What can hang from each mark
Z: M S
M: L
L: M V X
G: V
X: G
V: G L
S: L Z

Each row was made from one small tree. Brackets hold a mark, then the marks that hang from it, in alphabetical order. Every link used is in the known rows. Write each row's tree.
Known rows
[L M [X G]]: [-0.830  2.088  1.575  0.926  3.808 -1.418  0.585  1.406  0.449 -0.708
 -0.027  0.553  4.354  0.258  0.760 -0.854  0.031  2.153 -0.873 -0.458
 -1.214 -1.671  2.364 -0.303  2.022  1.178  3.532  0.223 -3.509 -0.039
 -1.881  0.006  0.158]
[S [L [X [G V]]] [Z M]]: [-1.281  0.791  2.396  0.478  2.925  0.122  1.095 -1.323  1.120 -1.577
 -0.178  0.133  3.176 -0.210  0.848 -2.421 -3.188 -0.012 -2.532  0.441
 -3.713 -1.435  5.282 -1.330 -0.987  1.400  2.130  0.661 -8.495  0.469
 -1.792 -0.673  1.634]
[Z M S]: [-1.034  0.129  1.911  0.437  1.092  1.796  0.962  0.917  0.136  0.532
  0.702  0.760  2.211 -1.416 -0.576 -0.711 -5.532 -1.000 -4.426  2.220
 -1.409 -1.120 -1.516 -1.438 -2.842  3.926  1.739  0.926 -0.978 -0.644
 -1.156 -0.494  2.046]
[L M V [X G]]: [-0.889  2.577  2.546  0.116  4.688 -2.770 -0.551  2.572  0.099 -0.821
 -0.049  0.494  6.009  0.646  1.019 -2.433  0.803  2.006 -0.889 -0.554
 -1.812 -1.855  3.482 -0.518  3.438  1.190  3.381  0.148 -5.530  0.004
 -1.324 -1.228  0.462]
[S [L M [V G]] Z]: [-0.083  1.969  2.943 -0.627  3.187 -0.674 -2.036 -0.719  0.067 -1.461
 -0.073  0.859  4.272 -0.002  0.289 -5.328 -1.013  1.157 -2.462  1.143
 -1.756 -0.758  4.641 -0.512  0.862  2.489  2.464  0.027 -6.524  0.917
 -1.402 -0.617  2.530]
[X [G [V [L M]]]]: [-2.197 -0.268  0.941  1.807  2.203 -1.249 -0.783  0.051 -1.072 -0.166
  0.233  0.278  1.204  0.859  0.578  0.286  2.292  2.573  2.704 -1.324
 -1.219 -4.469  1.397 -0.196  1.914 -0.313  3.412  0.960 -1.038  0.503
  1.412 -0.597  0.361]
[X [G [V L]]]: [-2.563 -1.078  0.669  1.531  1.443  0.187  0.494 -0.144 -1.143 -0.394
  0.226  0.104  0.832  1.289  1.062  0.925  1.709  2.625  3.641 -1.666
 -1.049 -4.444  0.682 -0.300  1.470 -0.865  2.890  1.505 -0.363  0.055
  1.780 -0.877 -0.110]
[S [L [V G]] [Z M]]: [-0.438  0.881  3.143 -0.713  2.751  0.626 -0.350 -0.651  0.047 -0.886
  0.216  0.917  3.848 -0.339  0.512 -4.514 -2.928 -0.295 -3.291  1.428
 -2.949 -0.527  3.241 -1.409 -0.788  2.822  1.697  0.508 -7.415  0.586
 -1.579 -0.896  2.745]
[G [V [L M]]]: [-1.926 -0.025  1.345  1.165  2.287 -1.352 -1.295  0.358 -1.359 -0.336
  0.659  0.711  0.373  0.462 -0.260 -0.512  0.492  1.671  1.218  0.063
 -0.922 -3.032  1.262 -0.034  1.222  0.803  3.296  1.213 -0.748  0.163
  1.167  0.356  1.530]
[X G]: [-1.880  0.300  0.554  0.829  1.374  1.592  1.118 -0.223  0.123  0.120
 -0.181  0.251  2.835  0.523  1.153  0.233 -0.142  2.085  1.488 -1.207
 -0.908 -3.486  0.495 -0.453  0.973  0.302  2.635  0.492  0.066 -0.242
 -0.464 -0.949 -0.072]
[M L]: [-1.817  0.320  0.730 -1.468  2.462  1.727 -0.076  0.382 -0.214  0.330
  0.006  1.664  1.339  0.134  1.423 -0.721 -3.863  0.416 -0.360  0.135
 -2.279 -1.555 -0.643 -0.377 -1.329  1.606  2.427  1.090  0.866 -1.470
 -1.205  0.497  1.246]
[X [G V]]: [-2.605 -0.131  0.257  1.237  1.145  0.544  0.873 -0.572 -0.296  0.121
  0.532 -0.230  1.542  0.558  0.719  0.421  1.254  2.309  2.940 -1.032
 -1.135 -4.616  1.677 -0.370  1.597 -0.886  2.726  0.809 -1.427 -0.014
  0.685 -1.413 -0.011]
[M [L [X [G V]]]]: [-2.244  0.225  0.675 -0.640  3.939 -0.106  1.189  1.154 -0.223 -0.284
  0.244  1.002  1.915  0.846  1.984 -0.007 -1.424  1.697  1.285 -0.841
 -2.671 -2.308  1.283 -0.502  0.171 -0.236  2.900  1.550 -3.044 -1.254
 -0.613 -0.386 -0.002]
[V G [L X]]: [-0.564 -0.559  1.779  0.682  3.278 -0.021  2.463  2.114 -1.548 -1.633
  0.615  1.258  2.377  1.491  0.895  0.004  0.074  2.939  0.931 -0.280
  0.253  0.252 -1.350 -0.327  0.528  1.140  2.992  2.370 -1.996 -0.786
  0.042  0.874 -0.156]
[S L Z]: [-1.004  0.884  1.955 -0.551  0.782  2.168 -0.308 -2.264  1.096 -1.615
 -0.780  0.599  2.639 -0.067  0.817 -3.146 -4.449  0.304 -2.385  0.678
 -1.730 -1.056  3.991 -0.572 -1.615  2.166  1.877  0.470 -2.874  0.091
 -1.679 -0.162  2.097]
[G [V L]]: [-2.426 -0.899  1.124  0.850  1.241  0.087  0.089  0.148 -1.365 -0.562
  0.674  0.579 -0.031  0.948  0.239  0.175 -0.346  1.632  2.271 -0.237
 -0.727 -3.056  0.493 -0.189  0.442  0.188  2.796  1.862  0.183 -0.286
  1.666 -0.107  0.962]
[Z M [S [L [V G] X]]]: [ 0.211  0.819  4.051 -0.619  3.537  0.308  0.788  2.419 -0.025 -1.571
  0.533  0.497  4.410 -0.613  0.619 -3.073 -4.627 -0.588 -5.422  2.513
 -2.155  1.541 -0.631 -1.988 -1.951  3.613  1.863  1.828 -7.228 -0.888
 -1.116 -1.253  1.581]
[L M V]: [-1.133  2.211  2.173 -0.362  3.054 -1.483 -2.164  1.519 -0.331  0.131
  0.319  0.853  4.267 -0.028 -0.018 -2.927 -0.603  0.897 -1.538  0.689
 -1.494 -2.181  2.286 -0.360  2.188  2.239  2.996 -0.101 -2.454  0.100
 -0.886 -0.728  1.925]
[Z [M [L [X G]]] S]: [-1.150  0.145  1.949 -0.453  3.819  0.852  1.665  2.077  0.212  0.241
  0.209  1.364  2.885 -0.777  1.028 -0.283 -5.669 -0.727 -4.222  1.219
 -3.074 -0.677 -1.479 -1.566 -3.117  3.179  2.018  1.439 -2.898 -1.386
 -1.766 -0.450  1.004]

Which tree is each row?
[-1.721  0.357  1.034 -0.941  2.377  1.256  0.564 -0.776  0.242  0.877
  0.241  2.045  1.853 -0.958  0.174 -2.109 -5.760 -1.114 -3.352  0.956
 -3.546 -1.746  2.169 -0.915 -2.582  3.325  1.704  0.132 -2.277 -0.122
 -2.595  0.528  2.929] : [S [Z [M L]]]
[-0.501  2.353  3.112 -1.060  2.482 -0.548 -2.937 -0.932  0.772 -1.419
 -0.750  0.783  4.444 -0.182  0.470 -5.318 -2.944  0.185 -3.422  0.949
 -2.485 -1.247  5.888 -0.519  0.344  2.836  2.408 -0.321 -5.560  0.732
 -1.718 -0.729  2.899] : [S [L M V] Z]
[-0.661  1.214  2.313 -0.459  3.869 -0.774  1.715  2.979 -0.732 -1.143
  0.986  0.745  5.012  1.039  0.828 -2.206  0.126  2.378 -0.124  0.356
 -0.380 -0.030  1.031 -0.650  2.201  1.141  2.633  1.489 -5.326 -0.672
 -0.886 -0.805  0.201] : [L [V G] X]
[-1.244  0.501  2.781 -1.249  4.222 -0.224  0.718  3.173 -0.115  0.198
  0.264  1.281  4.122 -0.519  1.274 -1.592 -5.206 -0.870 -4.246  1.053
 -3.563 -0.797 -0.633 -1.779 -1.917  3.188  1.936  1.381 -4.658 -1.258
 -1.292 -1.456  1.235] : [Z [M [L V [X G]]] S]
[-0.766  1.144  2.709  0.081  3.005  0.838  1.508 -1.025  1.523 -1.671
 -0.668  0.592  4.103 -0.256  1.355 -2.557 -4.303 -0.147 -3.684  0.381
 -3.323 -0.596  4.304 -1.522 -1.457  2.243  2.079  0.427 -7.293  0.179
 -2.695 -0.348  1.621] : [S [L [X G]] [Z M]]
[ 0.103  1.341  3.380 -0.426  2.801  0.118 -1.851  0.925 -0.294 -1.472
  0.211  0.312  3.787 -0.330  0.427 -3.751 -2.164  0.973 -3.382  2.103
 -0.739  0.002  0.290 -0.950 -0.505  3.021  2.459  1.137 -3.987 -0.254
 -0.179 -1.267  1.609] : [Z [S [L M [V G]]]]
[-0.101  2.444  2.859 -0.412  3.281 -0.493 -0.778 -0.820  1.447 -2.411
 -0.702  0.841  4.061 -0.257  0.561 -4.035 -4.087  0.519 -4.232  1.173
 -2.004  0.412  5.702 -0.448 -0.622  2.902  2.735  0.149 -5.862  0.257
 -2.901  0.614  2.249] : [S [L M X] Z]
[-0.448  2.541  3.525 -0.469  4.453 -1.687 -1.690  1.389  0.717 -1.996
 -0.831  0.084  5.507  0.708  1.981 -3.260 -0.610  1.320 -1.856  0.036
 -2.455 -0.607  3.455 -0.878  2.103  1.226  3.257  0.506 -6.758 -0.289
 -1.250 -1.252  0.615] : [S [L M V [X G]]]
[-0.577  1.795  2.000  0.056  3.573 -1.458 -1.069  1.740 -1.062  0.133
  0.947  0.906  4.133  0.173 -0.162 -2.935  1.624  2.097 -0.480  0.786
 -0.687 -1.579  0.972 -0.268  2.698  1.895  3.097  0.264 -3.613  0.257
 -0.631 -0.620  1.524] : [L M [V G]]
[-1.690  1.060  1.894 -1.743  4.541 -0.534  0.362  2.540 -0.223 -0.421
 -0.339  1.239  4.257  1.164  2.499 -1.581 -1.899  1.301  0.160 -1.025
 -2.933 -1.599  1.266 -0.737  0.991  0.690  2.661  1.269 -3.451 -1.301
 -1.160 -1.170  0.079] : [M [L V [X G]]]
[-0.093  1.970  3.755 -0.321  3.447 -0.716 -1.361  1.822  0.761 -2.137
 -0.569 -0.050  5.305  0.006  1.376 -3.234 -2.778  0.901 -3.808  0.990
 -1.621 -0.230  2.067 -1.070  0.000  2.476  2.698  1.029 -5.619 -0.354
 -0.879 -1.759  0.814] : [Z [S [L M V [X G]]]]
[-0.633  0.936  2.327  0.486  3.569 -1.572 -0.136  2.007 -0.635 -1.325
 -0.147  1.336  2.742  0.756  0.470 -0.705 -1.538  1.626 -1.251  0.166
 -0.734 -0.276  0.828 -0.175  0.686  2.169  3.427  1.249 -1.436 -0.411
 -0.768  1.291  1.024] : [V [L M X]]
[-0.852  0.724  2.026  1.143  3.714 -1.678  0.111  1.852 -0.583 -1.225
 -0.436  0.967  3.340  1.096  1.167 -0.137  0.301  2.467  0.001 -1.132
 -0.908 -1.503  0.906 -0.307  1.383  1.247  3.565  1.135 -1.605 -0.156
 -0.489  0.572  0.089] : [V [L M [X G]]]
[-1.233 -0.189  1.813 -0.980  2.418  1.808  0.307  1.122 -0.172  0.972
  0.446  1.598  1.371 -1.408  0.259 -0.886 -6.967 -1.618 -4.503  2.032
 -2.926 -0.721 -2.410 -1.476 -4.077  4.087  1.717  1.257 -0.515 -1.326
 -1.385 -0.015  2.249] : [Z [M L] S]
[-0.483  1.013  3.998 -0.369  3.056  0.333  0.375  1.958  0.717 -1.252
 -0.332 -0.013  4.918 -0.416  1.367 -2.524 -4.799 -0.773 -4.958  1.529
 -2.832  0.035  0.503 -2.163 -1.496  3.087  1.899  1.340 -6.683 -0.717
 -1.114 -2.053  1.218] : [Z M [S [L V [X G]]]]
[-0.540 -0.056  1.542  1.069  3.105 -0.724 -0.204  1.025 -1.862 -0.477
  0.563  1.441  1.600  0.699  0.088 -0.563  1.424  2.717  0.706  0.129
  0.073 -1.029 -1.499 -0.111  0.999  1.711  3.367  1.264 -0.139  0.142
  0.330  1.149  0.999] : [V G [L M]]
[-2.003 -0.396  1.571  0.739  2.372 -0.678  1.074  1.263 -0.999 -1.366
  0.685  0.553  1.127  1.207  0.374  0.159 -0.775  1.875  1.355 -0.234
 -0.859 -1.801  1.289 -0.272  0.684  0.172  2.971  2.213 -2.104 -0.662
  0.860  0.213  0.439] : [G [V [L X]]]
[-1.385  1.101  2.346 -1.648  4.139 -0.570  0.611  1.158  0.267  0.111
  0.251  2.039  3.869 -0.453  0.524 -3.372 -5.589 -1.093 -4.182  1.017
 -3.930 -0.784  3.470 -1.183 -1.244  3.370  1.770  0.425 -5.710 -0.422
 -2.827 -0.052  2.699] : [S [Z [M [L V X]]]]
[-0.515  0.311  2.837 -1.418  4.718 -0.078  1.272  3.463 -0.795  0.127
  1.114  1.701  3.678 -0.580  0.619 -2.200 -5.006 -0.581 -4.617  2.129
 -2.764  0.731 -1.761 -1.637 -2.274  3.755  1.889  1.858 -5.204 -1.308
 -1.405 -0.674  1.582] : [Z [M [L [V G] X]] S]
[-1.419  1.478  2.191 -0.230  3.226 -0.850  1.215  2.482  0.154 -1.013
 -0.013  0.196  5.600  1.228  1.653 -1.553 -0.152  2.142  0.313 -0.975
 -1.571 -1.932  2.460 -0.761  2.565  0.419  2.698  0.947 -4.597 -0.480
 -0.837 -1.769 -0.240] : [L V [X G]]
[-0.952  0.830  1.967 -2.017  4.979 -0.518  0.885  2.924 -0.960 -0.559
  0.687  1.718  3.721  1.028  1.666 -2.171 -1.699  1.601 -0.407  0.245
 -2.079  0.133  0.234 -0.647  0.563  1.259  2.630  1.711 -4.317 -1.477
 -1.190 -0.222  0.506] : [M [L [V G] X]]
[-2.092  0.235  0.993 -0.155  3.650 -0.383  1.502 -0.329  0.203  0.214
  0.512  1.367  2.210 -0.317  0.587 -1.465 -3.411 -0.033 -1.680  0.217
 -4.078 -2.561  3.823 -0.997 -1.194  1.577  2.094  0.609 -5.463  0.037
 -1.943 -0.221  1.797] : [S [Z [M [L [X [G V]]]]]]
[-1.506  1.674  1.120  1.276  3.865 -2.348  0.334  0.964  0.042 -0.685
  0.634  0.201  3.231  0.390  0.395 -0.572  1.346  2.477  0.406 -0.344
 -1.482 -2.672  3.490 -0.135  2.538  0.160  3.626  0.468 -4.396  0.106
 -0.865 -0.392  0.213] : [L M [X [G V]]]
[-0.292  0.853  2.989 -0.525  1.708  1.914  0.630  0.830  0.977 -2.506
 -0.382  0.130  3.384 -0.194  1.083 -1.822 -5.691  0.331 -4.082  1.625
 -0.751  0.958  0.314 -1.002 -2.554  2.770  2.089  1.822 -3.003 -1.296
 -1.149 -0.583  0.827] : [Z [S [L X]]]
[-0.631  1.257  2.680  0.679  2.681 -0.560 -0.653  0.490  0.659 -2.014
  0.027 -0.335  3.040 -0.274  0.728 -1.890 -2.332  1.238 -2.656  1.172
 -1.354 -0.981  2.253 -0.929 -0.652  1.605  2.910  1.329 -5.077 -0.356
 -0.338 -1.151  0.647] : [Z [S [L M [X [G V]]]]]
[-1.573  0.602  0.985 -0.922  3.887  0.731  1.419  1.388  0.169 -0.307
 -0.300  1.356  2.940  0.774  2.267 -0.215 -2.532  1.386  0.036 -0.840
 -2.416 -1.342  0.337 -0.585 -0.252  0.732  2.756  1.290 -1.817 -1.493
 -1.573  0.029 -0.094] : [M [L [X G]]]
[-0.583  0.235  2.996 -0.016  1.289  2.364 -0.115  0.053  0.636 -0.693
 -0.029  0.419  2.138 -1.360  0.356 -1.681 -6.588 -1.558 -5.303  2.516
 -2.135  0.052 -1.192 -1.782 -3.726  3.992  1.722  1.212 -2.513 -0.812
 -1.086 -0.654  2.172] : [Z M [S L]]
[-1.420  0.300  1.396 -1.810  3.928  0.417 -0.228  1.686 -1.293  0.443
  0.603  1.666  2.576  0.632  1.528 -2.046 -1.229  1.418  0.596  0.212
 -1.888 -1.277 -0.591 -0.538  0.347  1.283  2.438  1.324 -1.910 -1.161
 -0.394 -0.617  0.983] : [M [L [V G]]]
[-0.162  2.796  3.719 -1.064  4.167 -1.543 -1.899  1.747  0.682 -2.122
 -0.510  0.495  5.058  0.328  1.197 -3.882 -2.341  0.500 -3.025  1.049
 -2.212  0.557  3.393 -0.807  1.201  2.125  3.127  0.667 -6.462 -0.565
 -1.682 -0.550  1.587] : [S [L M V X]]
[-0.260  1.713  3.582 -0.704  2.220  0.217 -2.729  0.945  0.394 -1.394
 -0.309  0.235  3.908 -0.601  0.516 -3.699 -3.946 -0.020 -4.263  1.954
 -1.385 -0.464  1.290 -0.969 -0.901  3.369  2.398  0.820 -3.326 -0.412
 -0.457 -1.382  2.084] : [Z [S [L M V]]]
[-1.480  1.208  2.114 -2.323  4.245 -0.483  0.065  2.788 -0.245 -0.539
  0.021  1.623  3.802  0.850  1.888 -2.212 -3.611  0.558 -1.281  0.182
 -2.737 -0.348  1.256 -0.694  0.095  1.634  2.519  1.411 -3.382 -1.622
 -1.457 -0.382  0.960] : [M [L V X]]
[-0.876 -0.060  2.410 -1.303  3.500  0.661  0.320  2.389 -1.113  0.838
  1.095  1.703  2.534 -0.878  0.420 -2.033 -4.545 -0.801 -3.877  2.128
 -2.697 -0.525 -2.777 -1.618 -2.466  3.738  1.744  1.501 -3.054 -1.080
 -0.678 -1.001  2.016] : [Z [M [L [V G]]] S]
[-0.838  0.806  3.361 -1.023  1.142  1.771 -1.228  0.755  0.366 -1.590
 -0.351  0.074  3.626 -0.052  1.061 -3.098 -4.691 -0.007 -3.336  1.478
 -1.181 -0.646  0.649 -1.150 -1.565  2.709  1.865  1.413 -2.369 -0.811
 -0.012 -1.875  1.574] : [Z [S [L V]]]
[ 0.085  0.886  3.614 -0.848  2.968  0.822  0.504  2.062  0.045 -2.434
  0.249  0.161  4.587  0.367  1.173 -3.207 -3.382  1.162 -3.330  1.746
 -0.640  1.216  0.282 -1.179 -0.939  2.457  2.072  2.096 -5.379 -1.068
 -0.444 -1.397  0.681] : [Z [S [L [V G] X]]]
[-0.403  2.699  3.430 -0.567  4.030 -1.667 -1.389  0.061  1.119 -2.188
 -1.019  0.375  6.041  0.482  1.480 -4.774 -1.627  1.220 -2.840 -0.080
 -2.847 -0.992  6.821 -0.699  1.488  1.850  2.720 -0.094 -8.282  0.768
 -2.122 -1.146  1.569] : [S [L M V [X G]] Z]
[-0.120  2.889  3.696 -1.123  3.882 -1.598 -1.750  0.244  1.133 -2.394
 -0.676  0.808  5.453  0.105  0.633 -5.419 -3.415  0.417 -4.159  1.114
 -2.608  0.219  6.731 -0.560  0.526  2.926  2.574  0.108 -7.822  0.380
 -2.458 -0.511  2.415] : [S [L M V X] Z]
[-0.008  1.546  3.021  0.334  2.803  0.327 -0.491  0.757  1.005 -2.091
 -0.593  0.057  4.126 -0.283  1.152 -1.955 -3.410  0.941 -3.622  1.097
 -1.246 -0.050  1.285 -0.961 -1.076  2.511  2.759  1.019 -3.810 -0.486
 -1.263 -0.756  0.620] : [Z [S [L M [X G]]]]
[-1.595  0.965  2.058 -1.152  3.978 -0.595  1.046  0.968  0.299  0.143
 -0.072  1.646  4.341 -0.105  1.156 -2.755 -3.950 -0.325 -2.872 -0.023
 -4.081 -1.893  3.728 -1.272 -0.563  2.447  1.917  0.288 -6.048  0.048
 -2.478 -0.709  1.887] : [S [Z [M [L V [X G]]]]]
[-1.489  0.452  1.858  1.009  3.439 -2.285 -0.430  1.463 -1.031 -1.171
  0.662  0.757  1.410  0.788 -0.100 -0.643 -0.058  1.844  0.461  0.176
 -1.003 -1.690  1.985 -0.032  1.340  0.772  3.496  1.582 -2.812 -0.129
  0.484  0.611  1.070] : [G [V [L M X]]]
[-0.135  2.326  2.810 -0.365  3.623 -0.398 -1.024  0.547  1.009 -2.055
 -0.517  0.598  3.562 -0.034  1.024 -2.419 -2.939  0.694 -3.065  1.171
 -1.723  0.859  2.296 -0.626 -0.091  2.181  3.285  0.755 -4.609 -0.716
 -2.164  0.586  1.280] : [S [L M X]]
